Each row was made from one small tree. Brackets hold a mark, then the marks that hang from it, in the order of their numbers. Every link used is in the known rows. Write each row's tree.
(in the rows, 128 means zero)
Known rows:
[z_529 [z_757 [z_439 [z_194 z_327]]]]: [112 102  95 134  95 121 147 144  97 152 127 132 153 117 165 120 131 155
 189 106 150 137 123]
[z_327 z_194 z_924]: [118 123 136 128  89 126 135 121  36 137 130  95 126 139 148 133 107 173
 133  47 122 129 113]
[z_529 z_757]: [120 127  90 128 102 122 131 144 126 155 131 134 145 135 154 115 126 125
 160 160 144 124 124]
[z_335 [z_112 [z_439 z_924]]]: [143 122 147 104 131 125 114 126 175 108 118 117 128 136 153 175 165 136
 141 120 125 125 138]
[z_376 [z_439 z_194 [z_924 z_327]]]: [134 127 145 140 101 133 135 120 187 117 124 115 124 106 138 138 115 143
 150  29 153 132 118]
[z_757 z_529]: [105  93 126 131 145 121 126 129 125 164 126 129 133 133 127 126 116 123
 145 125 126 124 127]
[z_963 [z_439 [z_112 z_335] [z_924 [z_327 z_194]]]]: [134 119 163 118  89 129 164 148 138 115 123 110 136 129 160 131 148 133
 165  37 133 142 141]
[z_529 [z_757 [z_439 [z_112 z_335] z_194]]]: [111 107 110 124  82 117 163 151  81 132 126 131 157 107 173 130 160 140
 193 139 148 125 130]
[z_112 z_335 z_439]: [140 146 133 136 125 128 159 114 170 125 144 132 132 125 186 128 252 130
 131 117 124 134 162]
[z_529 [z_757 [z_439 z_194 z_924]]]: [110 103 108 134  98 122 138 147  99 152 125 127 155 119 159 126 127 140
 201 133 153 128 122]
[z_112 z_439]: [134 138 131 130 124 128 113 121 175 126 137 127 132 134 155 128 194 133
 128 126 122 131 115]
[z_112 z_335 [z_439 z_194]]: [137 144 138 141  99 126 170 114 156 119 143 128 132  93 190 136 249 130
 136  97 125 129 152]
[z_439 [z_112 z_335] z_194 [z_924 z_327]]: [139 124 179 121  74 128 176 129 118  93 127 111 132  84 164 161 178 143
 166  21 136 132 147]
[z_963 [z_439 z_112 z_924]]: [135 114 164 114 113 127 125 160 129 112 114 116 135 128 129 129 111 108
 160 116 131 134 109]
[z_335 [z_112 z_439]]: [137 125 132 103 129 122 117 126 170 109 120 122 129 132 153 169 166 137
 128 129 124 122 134]
[z_335 [z_112 [z_439 [z_194 z_327] z_924]]]: [149 118 151 110 111 124 129 123 167 104 118 114 125 113 164 181 165 150
 146  67 127 134 136]
[z_112 [z_439 [z_194 z_327] z_924]]: [148 128 155 138 103 130 127 117 172 121 135 116 128 109 168 143 192 149
 150  49 125 145 119]
[z_924 z_327]: [125 129 123 127 119 132 136 120 153 131 133 127 130 131 134 128 136 151
 132  50 136 136 135]
[z_112 z_335 [z_439 z_194 [z_924 z_327]]]: [142 141 154 142  97 131 171 109 178 121 144 120 134 100 195 143 252 143
 154  37 133 138 162]
[z_529 [z_757 [z_439 z_112 z_194]]]: [108 103 109 120  82 117 139 154  84 133 122 128 157 112 157 129 130 141
 191 143 147 123 106]
[z_529 [z_757 [z_439 z_112]]]: [110 104 105 116 103 119 131 155  95 137 123 131 157 138 154 123 132 141
 188 159 144 127 114]

Which tree is each row?
[ 97  58 155 123 119 117 142 136  31 140 116 113 143 107 144 146 118 173
 188  38 128 140 106] : [z_757 [z_439 z_112 [z_194 [z_327 z_924]]] z_529]
[ 97  60 169 123 123 118 133 142  78 136 114 113 148 109 133 152 120 142
 200  93 131 127 110] : [z_757 [z_439 z_112 z_194 z_924] z_529]
[139 125 159 120  92 131 125 128 185 101 119 105 126 140 139 143 115 154
 150  27 143 134 111] : [z_376 [z_439 z_112 [z_924 [z_327 z_194]]]]
[146 140 139 143 100 128 177 111 160 120 143 128 129  95 198 136 252 147
 137  51 124 144 159] : [z_112 z_335 [z_439 [z_194 z_327]]]
[138 130 141 137  98 128 131 115 121 124 136 115 127 104 171 137 188 162
 136  41 124 142 108] : [z_112 [z_439 [z_194 [z_327 z_924]]]]
[141 122 144 104 127 126 118 122 188 110 121 116 129 138 156 175 169 148
 144  81 130 129 141] : [z_335 [z_112 [z_439 [z_924 z_327]]]]
[116 101 143 131 123 132 135 125 120 134 126 112 143 148 140 135 132 173
 178  43 134 143 136] : [z_757 [z_439 [z_924 [z_327 z_194]]]]
[132  96 172 126 108 127 170 134  81 100 121 116 139 101 161 154 172 161
 186  44 132 148 147] : [z_757 [z_439 [z_112 z_335] [z_194 z_327] z_924]]
[118 100 109 136  98 124 143 144 102 152 126 127 152 121 165 126 130 154
 203  96 151 141 127] : [z_529 [z_757 [z_439 [z_194 z_327] z_924]]]
[135 123 136 107 108 120 126 126 158 104 119 119 128 107 156 176 164 138
 131 114 126 119 125] : [z_335 [z_112 [z_439 z_194]]]
[120  97 125 123  86 121 142 152  92 133 121 123 154 118 164 135 131 154
 206  97 148 138 117] : [z_529 [z_757 [z_439 z_112 [z_194 z_327] z_924]]]
[111 101 121 121  81 121 140 151 101 134 123 122 158 117 161 135 132 153
 207  94 153 130 114] : [z_529 [z_757 [z_439 z_112 z_194 [z_924 z_327]]]]
[141 108 170 122  88 127 143 155 119 106 114 113 131  98 142 137 111 126
 165  49 133 145 107] : [z_963 [z_439 z_112 [z_194 z_327] z_924]]
[139 119 140 109 107 122 130 121 117 107 120 111 124 109 167 177 161 164
 135  57 126 132 127] : [z_335 [z_112 [z_439 [z_194 [z_327 z_924]]]]]
[140 121 151 108 110 123 123 126 164 104 118 114 128 111 157 181 163 137
 145 105 127 122 130] : [z_335 [z_112 [z_439 z_194 z_924]]]
[136 120 161 118 108 130 160 150 141 113 121 119 136 123 153 130 153 122
 164  60 138 142 143] : [z_963 [z_439 [z_112 z_335] [z_924 z_327]]]
[115 102 114 124  82 119 167 147  40 136 127 123 154 110 184 131 157 165
 197  82 148 138 130] : [z_529 [z_757 [z_439 [z_112 z_335] [z_194 [z_327 z_924]]]]]
[ 87  67 131 138 136 119 139 132  84 159 122 126 146 109 132 134 118 143
 180 104 132 126 119] : [z_757 [z_439 z_194] z_529]
[101  63 156 128 119 117 172 132  28 139 121 115 144 102 164 146 156 171
 189  33 129 142 136] : [z_757 [z_439 [z_112 z_335] [z_194 [z_327 z_924]]] z_529]
